Each row comes from the steps of one path. Every step used is in the known rows, and no mark comes twice. Write the path behind each row, first mark first.
Known rows
temem, balaker, kalel, sipa, nabu, noleve: [-21  -1  -4   7   0  -4   7   6   3 -11  -1  -8  -6  -8  -8   3 -11  19
   2   0   6  -2   1  -3]
nabu, noleve: [-1  7  3  4  1  6  5 -7 -1  3  0 -6 -2 -5 -7  6 -8 -1 13  1 25  3  0  4]
mumig, kalel, balaker: [  3   3   4   2   4 -15   1  -7   6  24 -18 -10   3  10  -1   0 -17   3
 -11  -4  12   6 -13   0]
lovubu, soni, lufadak, kalel, noleve: [  12    3   -1    1  -11    5   -8   -5   -1    7    4   -3   13    7
   -8  -11 -103    2   -8    4  -33    7   -5    0]
lovubu, soni, lufadak, kalel, sipa: [  2   0  -5  10 -15  18  -7   3  -4  -9  19  -5  21  -2   2 -15 -77  10
 -10   0 -25   6  12   9]
lufadak, soni: [ -3   0  -5   5  -9  -6  -5  -1   2  -3   9   0  -7  -3   3   6 -23   9
  -4   0 -21   6   3  -1]
sipa, nabu, noleve, kalel, lufadak: [-14  -7  12   8   8   9   5  -8  -3   7   5  -5   3   6  -8 -15   5   8
  17  -3  13   8   4  10]
lovubu, soni, lufadak, kalel: [  4   0   1   4 -13   7 -12  -6  -1  -4  10  -2  15   9  -1 -14 -87   6
  -6   1 -38  14   3   7]
sipa, nabu, noleve, kalel: [-16  -2  11   5  -6  -3   1  -4   6  12   1 -10 -10   9 -10 -13  -2  -2
  15  -3   4   6   2  12]
temem, balaker, kalel, sipa: [-10  -2  -6   2   0  -4   7   7   0 -31   4  -1   0 -21   0   8 -16  13
 -10   0  -2  -8   1   8]
sipa, nabu, noleve: [-11   1   3   5   0   1   0  -2   3  20  -5  -7  -5  12  -8  -5   6   7
  12   0   7   6   0 -12]
lovubu, soni, lufadak, kalel, mumig: [  5  -6  -4   4 -10  12  -7 -10 -10  -2  19   2  15   3  -2 -16 -84  16
  -2   4 -28  16   1   0]
lufadak, kalel: [ -5   7  -1  -1  -2  -1  -4  -5   1   6   1   1   7  -1   2   7 -38   8
  -7  -3   0   8   5   1]
lovubu, soni, lufadak, kalel, balaker, temem: [  0   1   5   6  -3   1   3   8   0  13  22  -8  15   6  -2 -14 -85   5
 -21   3 -31  13  -4 -15]
balaker, kalel: [  1   0   3   1   1  -8   3   7   2 -14   4   6  -5  -7   5   2 -17   7
  -1   0 -19   0  -6   1]
mumig, kalel: [  1   5   0  -2  -3 -12   0  -8   3   2 -14  -3   1   3   0  -1 -23  -1
  -2  -3  -1  13  -5   4]
nabu, noleve, kalel: [ -5   4  11   4  -6   2   6 -10   1  -3   6  -9  -6  -8  -9  -2 -17  -9
  15  -2  21   4   2  27]
soni, lufadak, kalel, sipa, nabu, noleve: [-20   5   0   9  -6  16   0  -3   1  14   5  -9   9  15  -6 -11 -25  16
   1   0   3  10  10  -1]
soni, lufadak, kalel, noleve: [  0   8   1  -6  -1   2  -1  -9   0  10  -4   0   7  12  -8  -2 -57   1
  -9   3 -11   6  -7   1]
kalel, noleve, nabu: [  6   0   1   1   3   1   3  -2  -1   0  -6  -3  -7 -11 -12  -1 -17 -13
  -3   1  22   2   2   4]
sipa, nabu: [-11  -6   0   1  -1  -6  -5   5   4  16  -5  -1  -3  17  -1 -12  15   7
   0  -1 -18   2   0 -16]
nabu, noleve, kalel, balaker, temem: [ -8   4  15   6   5  -3  20   5   3  13  18 -14  -7 -11 -10  -2 -16 -11
   1  -1  28   3  -4   5]

Write each row's path
[-17  -9   2   6  -8   2   1  11   4   2  10  -6  -2   3  -1 -20  19   1
  -2  -5  -9  -6  11  10]  noleve, kalel, sipa, nabu
[ -4   0   4   2  10  -6  15  14   1  17  11  -5   0  -3  -1  -1   2  -1
 -14   1   7  -1  -7 -22]  kalel, balaker, temem
[ -3   5   4   0   7 -18  15   6   4  18  -2  -8   1  -1  -1  -2 -22  -2
 -17  -1   6  12 -12 -18]  mumig, kalel, balaker, temem
[-12   1   0  13  -1   4   8  15   2   0   9  -4  -4  -6  -1  -5  -1  17
   5  -1   1  -3   3  -9]  balaker, kalel, sipa, nabu, noleve
[ -2   6   1   3   7  -4  -3  -4   4  27  -4  -5   9   6   0   9 -32  13
 -15  -5  12   1  -3  -3]  lufadak, kalel, balaker
[  9   8  -2  -5  -1 -14   4  -6   2  12 -19  -4   0   1  -7   1 -39  -5
  -5   0   6   6 -14  -4]  mumig, kalel, noleve
[-13  -6  -6   6  -2   6   0  14   2  10   4  -3   3   6   1 -13  28  11
  -5  -2  -4  -6   9 -14]  kalel, sipa, nabu
[ -7  -2  -1  -3  -1  10   0 -15  -9   2   9   5  10   8  -2  -6 -40  16
  -3   3  -6  15  -1   1]  soni, lufadak, kalel, mumig
[-12   5   8   0   6  -1  10   3   2  17  12  -5   9  11  -2  -4 -39   4
 -21   2 -10  12  -6 -13]  soni, lufadak, kalel, balaker, temem
[ -3 -10   4   0  -3   2   6  -8  -7  -6  14   2  -4  -8  -3 -10  -5   1
   6   0   8   2   0  15]  noleve, kalel, mumig
[ -4  -1  12   7   8  15   9 -12  -7  -9  10  -4   6 -11  -7  -3 -12   1
  17  -2  31   5   4  26]  nabu, noleve, kalel, lufadak
[ -3  -5  -4   8   5   5  -1  -4  -6  -9  13   6   5  -7   5   5 -16  21
  -2   0 -12   7   5  -2]  kalel, lufadak, soni
[ -7  -8   5   8  -1   2   1  -7  -4 -17  19   3   1  -9   3  -4 -23  11
   2  -3 -15   8   8  22]  noleve, kalel, lufadak, soni
[ -3   2  14   8   2  -1   7  -8   4  18   1 -16  -5  -2 -10   0 -12  -6
   7  -3  35  -3  -6  23]  nabu, noleve, kalel, balaker
[ -4  -3   6   5  -2   8  10 -14  -8  -4  14  -5  -6 -14 -10  -4 -16   0
  18   1  32   6   0  20]  nabu, noleve, kalel, mumig
[-13   1  -3  11  -2  12   5   8   0  14   4 -10   1   1  -5  -6  16  10
   7  -1  21  -3   9 -10]  kalel, sipa, nabu, noleve
[-11  -6  -4   4   7 -11   2  -5  -4 -33  10   8  -1 -16   2  14 -44  30
  -7   1 -26   8  -2   5]  temem, balaker, kalel, lufadak, soni
[  3  10  -4  -4   1  -4   0  -4   1  15  -5   1   6  -3  -6   9 -53   4
  -9  -1   6   1  -4  -6]  lufadak, kalel, noleve
[-14  -8   6   6  -3   3   6  -9  -4  14   9  -6  -9   3 -11 -16   2   8
  18   0  15   8   0   4]  sipa, nabu, noleve, kalel, mumig
[ -2  -5  -1  10   6  -3   3   3  -5 -22  18  11   1 -14   9   6 -33  27
  -4   0 -31   7   0   1]  balaker, kalel, lufadak, soni
[ -4   1  -6   0   2   4   1 -10  -8   8   9   6   8  -7   1   4 -34  19
  -4   0  12  10   3  -6]  lufadak, kalel, mumig
[-19  -2  15   7   4  -8  16  10   7  29  13 -15 -10   6 -11 -13  -1  -4
   1  -1  11   6  -5 -10]  sipa, nabu, noleve, kalel, balaker, temem
